Known rows, with every step that occurs
fumuni, zuge, sibu, fopupe, tugu: [ -0.3  35.0 -48.4  30.5  58.3  29.7  62.9 -12.8 -43.7   9.3 -31.4  12.9
  19.9  -1.8  14.7 -35.7   2.7  18.1  20.2  47.5  -8.6 -41.6  41.3 -15.6]
dogad, fopupe, tugu, gomug: [ 13.5  27.2 -38.4  -0.7   0.9  12.7  42.0  20.9 -66.9  24.5 -19.9  20.9
  29.9  -3.1 -63.9  -8.4  28.1  36.5 -16.6  15.7  17.0 -74.1  38.0   0.5]
fopupe, tugu, gomug, zazor, tinu: [ 60.7  25.8 -12.3 -16.0 -32.4  -4.6  27.6  -0.9 -12.6 -18.3  -7.2 -10.2
   3.0 -29.0  -9.1  -4.4  23.5 -16.9 -47.3  44.5  23.2 -23.6  20.2   5.0]
tinu, zuvonat: [ -4.2   5.6  18.2  17.6  23.1  17.4  -6.0   7.4  -6.6  30.6   9.1  -7.8
  12.8 -13.9  32.1   4.1 -13.3   2.5  -6.5 -23.3   3.6   6.5  -8.1   0.3]
tugu, fopupe: [ 11.1  12.4  -5.3 -15.1 -20.6  -2.0  18.8  49.0 -15.2 -30.0  15.5   2.4
  35.6   7.0  -2.5   4.0  16.0  -6.7  43.1 -24.5  41.1 -32.8 -18.6 -13.5]
tugu, gomug, zazor: [ 36.9  22.3   6.6 -33.5 -39.0 -42.0 -11.1 -20.0 -46.8 -40.5  27.5   9.9
  -6.9 -38.0 -27.7 -13.1  40.5  -0.7 -58.2  16.5  15.9 -30.3  20.7   6.5]
tugu, gomug, zazor, tinu: [ 57.3  16.8  -5.4 -26.6 -41.2 -28.3  12.5  -6.8  -1.1 -18.5   6.6 -12.4
 -11.7 -28.4  -8.2  -7.5  23.0 -28.0 -46.0  27.8  26.1 -15.7   4.3  15.9]
latodug, zuge, fumuni, fopupe: [ 55.6  18.3 -26.8 -37.7  68.3  55.9  21.4 -22.2 -61.6  20.3  28.5   4.1
  -9.8  23.2  -6.5  -5.4 -70.5   0.6  10.4 -11.1  15.9 -31.9 -17.0   9.0]
zuge, latodug: [ 28.9  31.7  29.7 -47.5  18.2  12.1  17.8  13.0 -15.6   6.2  -0.7  10.5
 -14.0 -17.1  19.5  17.2 -53.5   2.3   8.8   2.3  18.2 -19.5  -3.0  17.5]
fumuni, fopupe, tugu, gomug: [ 15.5  27.9 -33.6   6.8   8.8  41.6  24.5  19.7 -60.6  14.9 -14.6  21.5
  24.2   4.1 -47.3   1.1  27.7  28.6 -22.3  26.3   2.3 -54.0  25.6  -1.1]
sibu, fopupe: [-26.4  16.3 -27.7   4.1  31.2  -0.5  19.0  11.8 -13.4  12.7  -4.3  -3.2
 -12.7  18.5  -2.3 -47.1  17.3  -9.8  20.7 -14.2  22.6 -24.2  -3.9  -3.0]
gomug, tugu, fopupe, fumuni, zuge, latodug: [ 73.2  38.6  28.6 -64.3  53.4  29.8  64.4  18.8 -41.7 -27.2  35.6  14.8
 -12.9 -10.5  26.4  35.0 -69.2  19.0  59.3 -10.7  39.5 -68.0 -16.1  13.3]
sibu, zuge, fumuni: [ 40.0  22.6  -5.0 -36.3  57.2  -3.7   2.7 -29.7 -49.4  34.7   5.5  10.9
 -19.8  -8.3  -6.7  -0.6 -68.6 -24.6   4.2  13.7  28.3 -24.5  -6.8  28.2]
tugu, gomug: [ 11.7  16.7  -7.5 -13.7 -32.1 -30.8  -3.0   3.1 -40.5  23.5   4.9  19.2
   0.2 -10.9 -43.2   6.6  28.1  16.8 -27.6   7.9  13.1 -31.7   5.9  16.4]
zuge, sibu, fopupe, fumuni: [ -9.0  18.4 -34.1  21.9  36.9 -49.3   8.9 -17.2 -72.2  17.1  13.6   5.0
   1.6   8.9 -21.4 -36.4  33.8  -7.9  19.6 -16.9  -5.0 -15.5 -14.9  19.1]
latodug, zuge: [ 44.2   4.9   7.8 -36.1  -5.5  22.6  23.2 -16.1  -2.1  18.0   7.7   7.3
 -23.8   2.8  10.4  -5.7 -52.7  33.2  11.9   2.7   0.8 -22.6   7.7  -7.3]
sibu, fopupe, dogad: [-50.4   0.2  22.3  18.7  18.3  31.3   1.8 -21.9 -45.5  26.2 -14.1  -2.9
  18.3  23.6   6.3 -45.3  53.6 -20.5 -11.4 -27.5  15.9 -20.9   0.0  -9.6]
tinu, zazor: [ 33.4   6.2  27.3  18.2 -20.5 -36.7  -4.0  -9.2 -39.3 -33.3  -6.3  -8.7
  -4.1 -21.0  21.3 -23.4  -8.4  12.5  -5.6 -30.5   5.8 -21.3  34.1  12.2]
dogad, fopupe, fumuni: [  2.4  -5.3 -23.9   2.5  45.7 -11.8  16.0   9.1 -57.4   8.4  21.3  -4.0
   7.6  17.3 -54.0 -14.1   9.0   4.6  23.6 -44.7   7.7 -42.0 -13.9  15.0]
sibu, zuge: [  9.7  -1.9   2.7 -10.7  23.7  21.4   4.9  -3.0  23.5  11.9 -23.2   8.4
 -33.7  -9.8   3.6 -21.2 -30.6 -11.8  18.9  17.9  -4.4 -26.3   8.5  10.5]
latodug, zuge, fumuni, fopupe, tugu: [ 48.2  30.8 -35.5  -8.5  72.6  89.3  43.5  -4.1 -70.1  14.2  -4.2   8.3
  22.5  19.9  -7.1   1.2 -55.0  22.0   7.9  24.7   8.2 -40.8  18.7 -13.1]
sibu, zuge, fumuni, fopupe: [ 34.3  15.1 -29.6 -23.0  86.1  55.4   9.7 -14.5 -44.4  17.3   8.5   4.7
 -16.5  15.7 -11.5 -16.0 -57.3 -26.5  14.6  -0.3  11.5 -33.2 -15.7  19.7]
tugu, gomug, zazor, tinu, zuvonat: [ 42.8  18.9  13.4  -4.2 -10.5  -3.5   4.4   1.6  -7.8  15.4  14.0 -18.2
   3.4 -35.6  24.4  -0.9   5.4 -20.5 -44.2   0.2  24.6  -6.1  -5.4  13.0]

Rows
[ 42.4  23.0  -5.1 -23.0 -25.6  13.1  54.3  43.9  -4.7 -61.3  15.8   2.4
  31.9  10.0  20.5   5.5  28.0   9.4  53.0 -25.1  46.7 -43.5  -7.9 -25.2]  gomug, tugu, fopupe
[  1.7  13.6 -40.9  15.8  43.4  52.9  55.4  24.3 -32.7   1.8 -29.5   1.1
  38.2  10.3 -26.1 -18.0   0.1  24.8  15.6  10.4   5.7 -54.3  39.5 -20.2]  dogad, fopupe, tugu
[ 21.5  -9.0 -17.4  -9.9  80.1  18.3  40.6 -12.2 -39.9   5.0  31.3   1.6
 -13.3   8.0 -29.4  -1.5 -38.3  15.1  38.2 -17.3   4.1 -60.7  -6.5  12.9]  dogad, fopupe, fumuni, zuge
[ 61.5  38.2 -36.4 -10.4   0.0 -14.4  55.6 -25.0 -27.6 -11.7  -8.2  -3.1
  -4.2 -33.4   4.9 -30.6  18.0 -16.8 -30.5  60.5  16.8 -42.3  28.3  10.8]  fumuni, zuge, sibu, fopupe, tugu, gomug, zazor, tinu
[ 12.7  45.4 -44.4   9.7  17.7  -5.2  50.4 -10.1 -75.9  29.9 -18.6  30.6
  14.0 -13.7 -29.9 -21.1  25.3  31.8  -9.4  47.7   5.8 -68.4  39.1   5.5]  fumuni, zuge, sibu, fopupe, tugu, gomug
[  5.4   5.6  39.5  -4.0 -26.9  41.9  30.0   3.4 -38.7 -33.3   1.8   1.7
  54.4  17.1  24.3  -2.1  63.8  -5.5  13.3 -35.8  34.3 -37.7  -3.4 -26.9]  gomug, tugu, fopupe, dogad
[ 45.2  28.2  31.7 -56.6  54.7  34.4  40.3  -2.2 -10.6   4.8  10.9  14.3
 -30.0 -21.8  31.5  25.0 -89.8  11.9  24.4  16.1  16.5 -41.0   0.6  18.2]  fumuni, zuge, latodug
[ 50.2   7.6   0.9 -21.9  44.4  20.8  53.7   9.2 -34.3 -36.6  44.8   6.7
   1.2   7.6   4.4  21.5 -19.7  17.9  59.2 -15.9  25.8 -59.0 -16.6  -3.6]  gomug, tugu, fopupe, fumuni, zuge
[ 30.0   0.9  -0.5 -14.8  48.6   9.9  30.5  11.2 -40.1 -15.4  43.9   6.9
   3.7   4.9 -10.1  20.8 -28.3   8.4  53.9 -16.1  22.1 -52.0 -24.0   4.2]  tugu, fopupe, fumuni, zuge
[ 66.9  28.5  -0.6 -56.3  33.9  -1.9  16.8 -39.5 -69.1  39.8  30.2   9.6
 -12.5   1.1  -1.2  11.5 -85.8  10.9  -1.8   0.9  32.8 -22.0  -7.2  14.6]  latodug, zuge, fumuni
[ 13.7  22.5 -28.5   3.6  33.5 -37.8  20.6 -24.5 -72.8  26.2  17.0   8.7
 -10.8  10.2 -16.7 -40.5   5.4   8.5  26.5 -15.8  -6.4 -26.1 -11.6  15.8]  latodug, zuge, sibu, fopupe, fumuni
[-34.3   6.9   8.3  23.9  32.8  16.5  21.4 -58.4 -57.2  26.7 -16.4   7.1
  18.3   6.2  23.5 -48.6  41.3 -16.8  -7.1  -2.0  -6.8 -26.8  11.2  -1.6]  fumuni, zuge, sibu, fopupe, dogad
[ 45.5  17.7 -16.3 -11.5 -16.0 -27.7  27.8 -53.8 -26.4  16.9  -6.9  17.3
  -3.4 -20.6  23.4 -18.3 -25.3  24.6   1.3  29.4 -34.0  -3.9  19.9   6.7]  latodug, zuge, sibu
[ 37.9  39.8 -35.8 -11.3  39.4  42.4  26.6   4.7 -83.4  33.8 -13.8  27.6
  11.2  -1.9 -51.0  -1.6 -10.1  15.4 -16.9  35.0  16.7 -69.5  22.8  13.9]  sibu, zuge, fumuni, fopupe, tugu, gomug
[-16.4  29.5 -34.2  25.0  42.2  44.7  42.6  23.3 -30.4   8.4 -29.7   2.6
  19.9  15.8  -2.8 -32.4  14.2  13.7  16.6  21.1  14.4 -35.8  29.5 -23.4]  sibu, fopupe, tugu
[ 45.3  25.1  14.4 -54.9  83.3  26.3  50.2   3.1 -48.1  10.3  24.4  11.6
 -23.7 -10.7  -3.3  16.1 -85.5  13.9  39.2 -12.2  20.5 -67.1  -8.5  28.1]  dogad, fopupe, fumuni, zuge, latodug
[  6.6   3.6 -13.6  -2.1  79.6  11.8  29.2 -12.8 -37.9  10.3  31.2   3.2
 -27.4  12.5 -11.2 -13.1 -28.0   5.7  38.2  -9.4  12.3 -46.3 -14.5   8.9]  sibu, fopupe, fumuni, zuge
[ 30.8  27.6 -37.1   3.4  86.8  89.5  35.3   2.9 -56.3  12.0 -19.5   8.8
  18.3  13.3 -10.0  -6.3 -43.5  -0.5  10.5  32.2   5.6 -43.1  20.5  -4.7]  sibu, zuge, fumuni, fopupe, tugu
[ 28.9   7.5 -19.7  13.1  37.1 -36.2  23.6 -57.4 -48.3   5.1  14.7  16.0
   1.2 -22.5   8.0  -0.3 -13.4   7.5  12.6  26.9 -37.4 -11.1   4.7  21.8]  fopupe, fumuni, zuge, sibu
[ 38.1  30.5  31.7 -55.5  37.4  28.4  21.7  10.1   2.0  15.9 -19.2  17.0
 -40.5 -24.2  22.8   0.4 -78.6  -6.1  24.3  17.3  13.6 -38.5   4.4  25.2]  sibu, zuge, latodug
[ 27.2  15.4 -32.3 -14.9  72.1  41.3   6.4 -12.4 -59.3   8.1  23.3  -0.9
   5.5  21.5 -14.1  -0.7 -35.4 -19.5   3.4 -11.3  15.4 -16.7 -21.5  13.6]  zuge, fumuni, fopupe
[ 47.3  39.9 -17.7  11.9  31.8   7.9  47.6 -15.2 -34.5  21.3  -1.5  -7.7
  10.5 -41.2  39.1 -24.2  -0.5 -11.0 -27.6  32.5  14.7 -34.4  18.8   7.4]  fumuni, zuge, sibu, fopupe, tugu, gomug, zazor, tinu, zuvonat
[ 27.4   5.2 -36.6   8.8  53.1 -30.6  42.2 -50.1 -56.4   6.9  12.5  13.3
   5.6 -16.0  -7.5 -15.9 -13.9   9.6  22.6  13.7 -31.4 -35.5   9.1  22.9]  dogad, fopupe, fumuni, zuge, sibu
[  5.6  13.9 -34.0  27.3  50.5  91.3  33.1  20.6 -26.1 -10.6 -23.6   2.0
  30.7  18.7  -5.9  -6.4   0.5  14.5   8.7  23.1 -12.5 -27.2  24.4 -22.2]  fumuni, fopupe, tugu
[ 68.2  37.3  -9.2  -9.4  51.1  49.0  24.1  -1.5 -43.2  29.1   2.6 -10.7
   5.3 -29.9  18.7  -9.0 -33.5 -26.6 -33.6  19.8  30.2 -37.0   3.3  16.6]  sibu, zuge, fumuni, fopupe, tugu, gomug, zazor, tinu, zuvonat
[ 60.8  42.4 -18.0 -36.0  25.7  17.1  11.5 -22.6 -86.0 -28.4  12.4  18.0
  -0.4 -30.1 -35.2 -19.9   3.5  -3.6 -48.5  40.7  22.0 -64.9  33.7   6.6]  sibu, zuge, fumuni, fopupe, tugu, gomug, zazor
